Each row was made from one small tree. The marks that hang from a mark follow it in brackets, in the order of their numbers. Every link used is in the known rows. Write each row's tree.
In the rows, zero is written as 128.
Known rows:
z_490[z_618[z_452 z_663 z_679 z_708]]: [ 98  53 123 134 100 132 142  58 101 115  90 152 123 151 139 125 127 112
 142 175 133 129 141 203 165  63 176 159 180 117 104 159 111 161 171 167
 126 135 145 115 106]
z_442[z_618[z_452 z_708[z_556[z_830]]]]: [ 96  72 154 115 119 100 138 106 114 177  98 128 152 156 143 113 118 153
 195 162 135 122  96 190 163  76 197 158 167 126  93 153 100 154 187 146
 142 143 151  97 121]
z_932[z_498[z_347[z_618]] z_569]: [ 93  97 135 155 134 167 142 151 112 128  88 130 107 151 133 120 108  83
 122 136 127 126 123 196 179 145 186 151 166 117 141 152  90 137 179 130
  84 134 150 113 161]
z_697[z_347[z_618[z_663]]]: [104  95 132 109 127 147 133 116 118 122  88 141 116 125 141  96 137  79
  90 148 122 134 130 197 175 115 136 123 180 134 124 150 107 149 174 134
 104 125 153 119 133]
z_54[z_556[z_708]]: [ 84  77 118 164 131 130 144 119 106 115  78 126 124 147 138 141 136  87
 163 158 148 141 126 185 166 106 169 124 153 112 117 151  97 155 158 116
 118 144 160 123 144]
z_684[z_697[z_347[z_618]]]: [107 100 102 136 134 168 132 122 109 113  92 140 126 105 144  89 126  94
 101 118 131 138 130 206 183 129 149 127 177 119 126 153 101 147 175 127
 134 130 149 109 138]
z_452[z_618[z_490 z_663 z_708]]: [109  76 112 112 132 117 134 138 114  94  91 153 110 140 119 116 134  56
 129 166 113 124 139 187 168  95 181 139 202 143 128 164 101 148 179 155
 104 122 155 107 140]
z_618[z_452 z_490 z_663 z_708]: [112  56 120 141 122 121 142 102 115 125  93 154 121 147 123 123 134  84
 155 191 125 120 125 197 157  75 180 149 188 132  92 156 116 153 176 166
 114 133 147 109 114]
z_452[z_618[z_663]]: [ 88 106 123  92 121 115 137 118 115  91  82 135 109 143 137 118 138  81
  96 157 123 125 148 193 176 113 153 140 186 143 147 165  99 153 168 145
 121 122 156 127 141]
z_997[z_556[z_708[z_618]]]: [ 92  90 105 126 123 136 140 151  94 123  77 126 117 129 144 149 148  66
 123 159 137 156 145 192 166  95 160 154 174 108 118 150  95 146 165 126
 117 128 165 122 154]
z_569[z_932[z_498[z_347]]]: [ 98  74 117 134 131 114 154 132 117 129  89 127 117 151 139 127 131  89
 118 117 134 129 114 207 173 108 135 147 177 120 146 158  91 135 167 138
 142 142 156 117 156]
z_427[z_556[z_708[z_618[z_452 z_679]] z_997]]: [ 97  72  98 131  90 175 155 113  82 113  62 125 129 139 145 135 133 110
 130 175 151 121 145 204 180 116 184 163 165 106 136 156  88 157 173 148
 140 141 155 123 134]
z_498[z_932[z_569]]: [102  94 133 144 117 113 157 152 113 134  81 127 113 138 141 139 132 106
 132 161 134 128 134 185 169 128 181 136 166 122 125 160 108 139 160 134
  80 140 155 125 121]
z_684[z_697[z_347[z_618[z_452 z_490 z_663]]]]: [119  70 102 143 125 174 130  97 111 119  93 152 122 106 133  85 126  56
  98 149 116 123 123 214 177 101 164 141 192 116 111 151 115 148 183 168
 121 126 146 101 119]
z_679[z_618[z_490 z_663 z_708[z_556[z_997]]]]: [111  92 135 129 118 163 141 125 107 140  91 147 108 161 126  93 120  85
 141 203 111 102 156 183 165 101 181 137 178 133 121 162 113 146 168 129
  87 136 156 111 115]
z_452[z_618[z_708[z_556]]]: [ 95  91 124 119 131 114 134 131 104 121  88 130 120 143 137 112 122 109
 170 156 129 131 140 182 167 108 186 149 170 132 131 164 105 153 173 119
 120 135 162 105 117]
z_997[z_556[z_427]]: [ 91 119 109 128 118 119 146 160 109 147  82 128 121 143 151 143 156 102
 143 172 137 137 136 192 156 131 157 148 161 140 120 153 103 151 170 124
 142 150 158 128 146]
z_556[z_427 z_830]: [ 81 118 128 108 135 112 148 158 123 141  83 134 111 149 158 136 139 115
 168 160 139 122 120 191 170 121 188 132 181 153 114 158  76 155 179 129
 146 149 152 129 172]
z_997[z_556[z_54 z_427 z_708 z_830]]: [ 69 114 124 100 117 113 149 183 105 170  65 128 126 165 157 152 132  92
 183 155 138 142 115 203 157  93 193 139 189 121  85 151  81 152 180 118
 131 145 159 127 174]
z_932[z_498[z_347[z_618[z_490 z_679]]] z_569]: [113  71 111 180 124 203 148 161 109 115  85 137  90 144 134 125 107  35
 102 128 118 105 126 202 177 146 212 154 157 105 152 158  95 129 182 152
  82 141 149 103 160]
z_618[z_452 z_663 z_679 z_708]: [ 99  59 121 128  95 116 151  69 114 114  84 149 122 151 141 127 139 120
 122 173 134 122 138 205 161  88 171 155 172 125  98 160 124 160 169 168
 127 137 141 117 109]
z_997[z_556[z_54 z_708[z_618[z_679]] z_830]]: [ 77  88 119 107  98 133 146 163  94 130  62 127 120 148 161 156 132  63
 123 128 132 136 139 211 166  71 194 153 174  91 105 157  82 146 177 132
 124 132 160 123 169]
z_697[z_347[z_618] z_684]: [114 101 107 135 131 180 136 144  99 130  87 130 151 121 150  94 127  87
 108 151 134 145 120 200 167 136 125 119 178 123 137 147  99 146 170 120
 114 117 150 107 135]
z_365[z_618[z_490 z_663 z_679 z_708[z_556]]]: [118  67 148 147 113 149 143 125 105 109  97 146  95 155 141 100 134  61
 137 167 109 110 155 187 164  83 184 129 160 115 122 168 119 145 167 155
 105 147 153 108 108]
z_347[z_618[z_452 z_490 z_663 z_708]]: [115  59 132 150 131 141 132 107 111 128 100 161 120 139 123 106 118  86
 131 177 125 122 126 193 162  62 193 147 210 137  93 157 104 151 185 162
  98 131 149 103 112]
z_663[z_618[z_490 z_679 z_708[z_556[z_997]]]]: [125  75 106 161 104 174 143 119 100 164  83 139 127 140 137 108 122  98
 126 181 124  89 128 190 164  91 208 137 141 103 113 158 116 140 163 140
 117 152 158 104 121]
z_427[z_556[z_54 z_708 z_830]]: [ 77 100 149 117 128 122 152 169 106 134  63 125 137 172 144 147 125 101
 204 134 144 136 116 202 173  88 185 122 173 115 102 155  72 156 180 142
 135 135 161 124 153]
z_932[z_498]: [ 90  90 121 153 128 151 144 139 108 116  91 129 106 159 138 142 131  88
 120 144 131 116 130 193 167 144 171 146 150 128 118 151 102 143 167 139
 145 147 148 119 140]
z_997[z_556[z_830]]: [ 85 102 146 126 111 107 144 147 113 139  78 127 130 144 151 154 150  94
 136 158 136 133 135 203 160  90 157 148 155 141 119 147  93 148 174 147
 138 139 157 120 159]
z_490[z_618[z_452 z_663 z_679]]: [ 94  69 120 134  98 149 142  59 102 110  83 141 112 148 149 127 129  94
 114 174 134 119 145 208 170  77 166 157 168 117 126 160 105 158 164 166
 136 137 148 124 109]
z_684[z_697[z_347[z_618[z_663]]]]: [105 101 119 119 127 153 131  99 117 105  90 145 122 112 142  88 133  88
  80 130 119 139 136 207 185 117 139 125 182 123 121 152 116 150 171 149
 124 123 148 115 136]
z_54[z_556[z_708 z_997]]: [ 86  87 111 153 112 143 147 107  99 119  70 125 127 149 136 132 127 105
 144 185 151 124 135 189 169 115 171 127 153 120 123 147  98 153 155 103
 118 152 156 126 152]
z_932[z_498[z_347[z_618[z_679]]] z_569]: [ 96  85 124 160 115 182 150 140 110 117  83 131  98 149 142 125 110  77
  96 123 126 116 130 203 180 151 194 155 154 107 151 156  97 137 176 142
  90 138 147 113 158]
z_452[z_618[z_490 z_663 z_679 z_708[z_556]]]: [113  66 119 127 115 135 139 116 108 100  83 143  99 143 136 114 129  54
 131 158 108 113 151 189 166  98 201 149 166 123 136 169 125 147 170 163
 107 134 159 101 115]
z_427[z_556[z_997]]: [ 99 116 131 135 108 145 152 137 103 116  73 123 136 152 135 129 140 133
 141 179 146 114 144 194 175 134 151 132 144 143 144 155  93 152 167 136
 147 148 156 128 132]
z_490[z_618[z_708]]: [100  81 120 144 136 132 135 116 101 119  98 145 122 146 132 124 123 112
 178 163 138 142 135 188 166  78 171 137 179 129 109 157  87 154 171 125
 126 137 154 113 128]
z_490[z_618[z_663 z_679 z_708[z_556]]]: [103  71 145 142 113 131 138  68 103 118  87 140 108 156 148 119 126 104
 155 166 123 133 153 189 167  71 181 146 149 114 114 161 126 154 157 154
 118 141 157 112 100]
z_932[z_498[z_347[z_618[z_452 z_663]]] z_569]: [ 88  81 148 141 117 153 141 103 115 137  87 136 113 155 132 117 111  87
 115 161 120 122 120 205 176 122 182 169 180 118 127 148 106 145 181 160
  79 126 145 115 141]
z_54[z_556[z_708 z_830 z_997]]: [ 75  85 136 136 113 129 149 115 106 129  64 126 132 151 144 142 125 105
 162 180 150 120 126 193 171  96 188 127 161 130 116 144  83 153 165 118
 119 150 155 123 177]
z_618[z_452 z_490 z_679 z_708[z_556]]: [118  45 108 174 111 152 147 104 101 139  88 139 112 143 142 123 121  89
 173 174 131 110 130 198 154  90 210 160 146 111 107 161 123 149 172 151
 128 153 153  96  92]
z_498[z_347]: [ 97 101 110 129 132 116 143 132 120 108  83 128 116 149 143 122 133 106
 143 150 143 130 132 201 175  94 138 130 161 129 146 161  89 147 165 116
 141 134 156 123 152]

Write each row's tree:
[106  62 118 131 126 150 140 126 112 133 103 160 119 152 120 108 131  75
 145 185 117 117 134 193 161  86 174 146 207 129 103 162  96 154 183 154
  94 122 148 109 111]  z_679[z_618[z_452 z_490 z_663 z_708]]
[112  64 101 117 112 135 142 128 111  81  84 153 102 139 127 120 136  49
 102 153 113 114 146 194 169 100 190 143 189 131 136 168 108 148 177 167
 108 127 152 108 137]  z_452[z_618[z_490 z_663 z_679 z_708]]
[ 75 108 125  99 108 138 152 140 103 139  61 129 120 168 146 126 103 115
 149 166 146 113 124 209 172  87 193 128 186 124  98 154  75 149 170 106
 127 144 149 129 171]  z_556[z_54 z_708 z_830 z_997]
[ 89 105  86 109 147 139 144 162 104 123  82 134  99 135 152 130 136  87
 157 162 141 146 129 180 176 126 192 139 199 122 112 161  79 153 171 108
 124 137 159 131 169]  z_556[z_427 z_708[z_618]]
[100  61 140 138  97 116 149  57 110 133  82 138 119 154 149 120 132 124
 148 180 129 121 141 199 158  84 182 161 148 116 100 160 141 159 162 163
 124 144 149 111  88]  z_618[z_452 z_663 z_679 z_708[z_556]]
[ 92  99 156 120 112 113 146 111 110 150  78 131 126 157 147 120 117 145
 178 188 138 115 136 192 166  90 194 144 156 145 105 151 103 150 169 122
 127 152 153 110 143]  z_618[z_708[z_556[z_830 z_997]]]
[ 76 144 142  99 111 122 146 151 109 171  69 121 118 171 165 112 107 140
 185 181 136  95 128 196 168 117 213 135 161 136 104 161  88 150 172  94
 143 162 155 131 151]  z_708[z_556[z_54 z_427 z_830 z_997]]
[ 85 149 111 105 118 136 137 157  97 150  77 120 112 157 160 102 110 126
 157 181 131 103 145 186 173 129 206 144 165 116 117 168  92 147 169  74
 135 153 161 137 134]  z_708[z_556[z_54 z_427 z_997] z_618]
[121  48 109 175 112 161 140 106 101 176  92 141 135 136 140 118 127  91
 158 170 125 102 113 195 158  71 212 152 149  90  97 158 117 147 172 160
 121 144 158  96  95]  z_663[z_618[z_452 z_490 z_679 z_708[z_556]]]
[124  62  93 160 122 160 142 143 110 142  93 152 129 134 131 126 138  76
 121 148 124 108 117 192 165  85 196 128 164 103 108 160 100 143 171 157
 118 137 154 107 135]  z_663[z_618[z_490 z_679 z_708]]
[ 71 102 123 124 120 126 151 136 109 147  65 128 128 154 152 140 130 114
 183 188 150 122 118 186 171 118 203 126 175 140 108 146  77 157 171 108
 125 160 155 129 189]  z_54[z_556[z_427 z_708 z_830 z_997]]
[101  76 130 141 139 135 145 138 113 134  96 133 115 143 138 111 115  90
  98 104 135 131 115 203 178  97 147 146 200 125 147 158  79 133 175 135
 128 139 158 111 154]  z_569[z_932[z_498[z_347[z_618]]]]
[ 80 111 112  96 121 142 157 144 109 147  66 133 108 154 153 131 124 119
 162 187 150 121 120 195 174 120 200 134 197 150 107 151  74 153 172 115
 132 154 149 129 193]  z_556[z_427 z_708 z_830 z_997]
[110  64 124 142  97 165 146 115 103 101  94 146  97 147 142 107 138  54
  96 176 121  95 148 206 167  89 171 141 178 119 133 166  98 149 173 166
 124 142 144 120 118]  z_365[z_618[z_452 z_490 z_663 z_679]]
[ 80 127 144  98 114 108 145 149 109 175  74 132 129 175 155 112 105 156
 212 182 134 106 124 192 163 101 221 137 174 137  82 159  93 154 179  95
 133 160 152 122 147]  z_618[z_708[z_556[z_54 z_427 z_830 z_997]]]
[ 95  76 168 124 113 112 137  92 103 137 102 140 122 159 142  94 132 123
 172 191 123 124 143 190 162  70 163 147 175 123 102 159 115 159 169 140
 112 139 150 113  93]  z_365[z_618[z_452 z_663 z_708[z_556]]]
[103  76 125 124 105 114 151  93 119  99  84 149 111 153 141 128 144 109
 108 158 128 126 146 197 166  96 164 136 164 128 110 162 124 154 162 160
 123 136 145 121 128]  z_618[z_663 z_679 z_708]
[103  78  98 151 129 182 141 153 104 136 100 143 109 143 130 111 125  65
 139 172 130 105 132 197 163 110 176 147 190 125 130 164  76 149 183 132
 116 131 152 113 116]  z_679[z_618[z_452 z_490]]
[132  52  92 158 131 186 133 141  94 151  96 148 162 117 132  91 117  71
 154 174 129 140 103 202 155 106 161 137 202 118 107 143 103 147 188 138
 101 117 145  83 116]  z_697[z_347[z_618[z_452 z_490 z_708]] z_684]
[106  94 137 148 129 122 147 161 115 135  83 130 115 137 141 114 112 109
 125 140 136 135 131 190 182  96 175 132 190 122 147 162  89 136 171 123
  67 130 159 116 135]  z_498[z_347[z_618] z_932[z_569]]
[103  65 137 129 114 136 152 103 118 115  87 139 106 150 146 114 124  78
  48 102 123 122 130 211 181  92 145 148 193 118 151 162 101 135 168 169
 123 138 154 116 151]  z_569[z_932[z_498[z_347[z_618[z_663 z_679]]]]]
[ 91  94 123 146 126 144 151 146 117 124  82 123 109 158 134 137 124  82
 144 149 127 124 121 199 174 154 172 153 142 112 142 151 103 139 171 134
  99 135 148 119 163]  z_932[z_498[z_347] z_569]
[119  63 119 171 127 145 145 157 109 151  87 137 115 129 132 113 104  76
 143 161 132 120 118 198 175  80 197 150 201 115 139 160  88 134 182 141
  64 133 157 103 118]  z_498[z_347[z_618[z_452 z_490]] z_932[z_569]]
[ 98  86 125 134 108 148 142  81 107  95  83 140 102 149 148 128 134  84
 103 158 129 124 153 199 174  88 160 140 160 121 135 163 104 152 158 159
 130 137 152 129 126]  z_490[z_618[z_663 z_679]]
[126  68 113 173 118 158 152 171 111 123  79 137  99 132 141 120 110  60
 104 135 127 115 135 196 180  98 201 135 182 108 157 167  92 127 174 145
  64 138 158 107 134]  z_498[z_347[z_618[z_490 z_679]] z_932[z_569]]
[ 99  77 148 124 132 119 145 113 121 126  93 138 114 150 137 109 122  83
  76 113 123 131 121 204 180  85 137 144 207 129 142 157  95 135 171 157
 116 132 157 117 152]  z_569[z_932[z_498[z_347[z_618[z_663]]]]]
[108  64 136 141 128 149 138 114 108 151 101 149 115 155 128 102 124  78
 173 192 112 115 138 188 157  81 185 152 185 120 104 162 113 153 177 150
  91 127 156 103  89]  z_679[z_618[z_452 z_490 z_663 z_708[z_556]]]
[107  58 112 159 105 132 145 123 105 127  82 133 119 143 154 116 111 123
 102 129 146 119 137 207 179  61 167 148 194 117 141 163  88 143 174 141
 127 141 154 109 106]  z_498[z_347[z_618[z_452 z_679]] z_932]
[117  74  94 143 123 154 139 132 109 142 101 133 130 140 127 112 125  91
 134 164 132 104  98 195 165 108 178 146 174 121 122 159  91 144 184 147
 144 142 149 108 124]  z_442[z_618[z_452 z_490]]
[ 75 134 147 108 131 107 142 162 115 166  77 122 115 170 167 122 116 120
 206 154 133 114 119 192 165 108 211 132 162 127  98 164  88 152 176 106
 142 154 159 128 142]  z_708[z_556[z_54 z_427 z_830]]
[121  45  89 165 110 160 143 119 105 158  94 152 139 132 131 124 132  86
 131 162 130 103 109 201 160  73 203 147 171  99  98 158 101 148 178 165
 124 138 150 103 118]  z_663[z_618[z_452 z_490 z_679 z_708]]
[ 83  98 111 131 110 130 146 154  96 142  69 124 125 159 141 144 129  83
 142 152 140 143 131 205 155  88 161 139 166 101  97 153 101 148 164 112
 122 137 160 125 137]  z_997[z_556[z_54 z_708]]
[ 75  99 144 110 124  93 142 138 110 187  83 134 137 171 158 120 109 149
 245 172 137 119 107 196 156  82 226 152 181 125  66 159  93 161 189 114
 138 152 152 114 121]  z_618[z_452 z_708[z_556[z_54 z_427 z_830]]]
[122  81 124 167 137 142 144 182 114 133  86 136 106 133 132 116 109  65
 130 145 127 124 127 190 179  91 192 129 194 119 149 162  87 128 177 135
  59 132 162 108 137]  z_498[z_347[z_618[z_490]] z_932[z_569]]
[104  63 134 163 111 153 140  87  98 143  91 139 119 139 151 106 107 132
 145 155 140 122 136 196 162  84 202 163 166 118 105 161 113 156 176 138
 120 149 152  99  87]  z_347[z_618[z_452 z_679 z_708[z_556]]]
[120  61  96 163 120 151 150 141 110 105  89 148 105 141 133 131 133  73
 136 153 131 115 135 195 161 103 193 136 161 123 116 163 106 145 172 148
 126 146 149 106 131]  z_618[z_490 z_679 z_708]
[ 94  73 149 114 110 113 139 103 107 119 103 149 126 155 133 100 137 119
 143 183 128 126 140 196 165  73 152 139 197 133 102 159 100 160 176 143
 115 133 142 120 116]  z_365[z_618[z_452 z_663 z_708]]
[ 92 111 139 114 106 124 138 112 106 109  76 125 102 156 162 116 125  86
 108 142 116 113 158 195 173  92 186 144 145  91 121 174 118 147 158 130
 123 133 161 133 110]  z_708[z_556[z_54] z_618[z_663 z_679]]
[ 81 103  98 140 118 143 149 129 103 136  70 127 124 151 144 130 131 112
 167 194 152 124 127 181 168 138 187 126 166 130 116 149  92 157 160  95
 124 161 156 132 164]  z_54[z_556[z_427 z_708 z_997]]
[116  45 108 148 103 134 149  91 112 112  87 155 112 146 132 128 136  79
 128 178 125 111 133 203 158  82 189 154 175 123 102 161 123 152 174 178
 120 139 143 109 112]  z_618[z_452 z_490 z_663 z_679 z_708]
[100  54 140 143 102 133 139  44  97 135  87 141 118 154 148 118 121 116
 169 181 128 129 145 197 162  58 188 165 157 110 104 158 127 160 164 163
 122 142 153 108  83]  z_490[z_618[z_452 z_663 z_679 z_708[z_556]]]
[114  46 124 140 100 151 145 115 103 106  99 157 108 149 133 105 137  71
 123 177 119 106 142 201 163  75 179 142 190 120 113 165 103 152 179 166
 113 141 141 110 115]  z_365[z_618[z_452 z_490 z_663 z_679 z_708]]
[111  79 105 148 143 166 141 176 109 125 105 153 111 147 120 111 128  69
 155 160 123 119 136 185 163 107 178 128 195 129 118 164  81 147 182 123
 101 129 153 107 131]  z_679[z_618[z_490 z_708]]
[105 109 135 129 133 129 129 143 108 119  85 130 101 153 145 111 121  50
 138 161 107 111 146 188 169  81 196 137 161  99 114 170 110 140 166 129
 108 130 167 126 114]  z_708[z_556[z_54] z_618[z_490 z_663]]
[106  89 132 101 122  97 140 109 124 126 101 142 137 157 125 110 139 129
 120 155 123 131 113 184 169  95 154 129 181 131 105 158 115 150 172 151
 125 129 147 116 135]  z_442[z_618[z_663 z_708]]
[ 73 109 139 136 134 100 142 151 123 139  83 130 131 151 157 144 146 109
 188 160 141 122 118 182 167 120 193 125 160 143 116 153  80 158 177 122
 137 154 158 129 170]  z_54[z_556[z_427 z_830]]
[ 89 115 114 112 113 151 145 163  87 118  64 122 134 158 136 127 119 108
 155 160 143 126 142 195 181 111 180 134 175 103 121 160  76 151 173 111
 129 134 163 133 145]  z_427[z_556[z_54 z_708[z_618] z_997]]
[ 88 101 124 132 126 137 151 162 100 124  69 123 133 168 136 139 126 100
 187 138 145 139 125 197 170 107 169 121 164 106 109 159  88 155 170 128
 134 136 162 127 128]  z_427[z_556[z_54 z_708]]
[102  77 132 151 118 122 146 136 111 151  83 131 125 135 142 114 107 120
 138 156 141 130 124 199 178  85 180 152 198 117 136 158  89 141 178 131
  72 131 156 112 116]  z_498[z_347[z_618[z_452]] z_932[z_569]]
[116  74 124 138 132 117 142 125 121 108  94 154 110 149 123 124 139  73
 139 174 120 124 134 189 162  85 175 130 180 137 103 158 115 147 169 159
 108 133 151 113 131]  z_618[z_490 z_663 z_708]
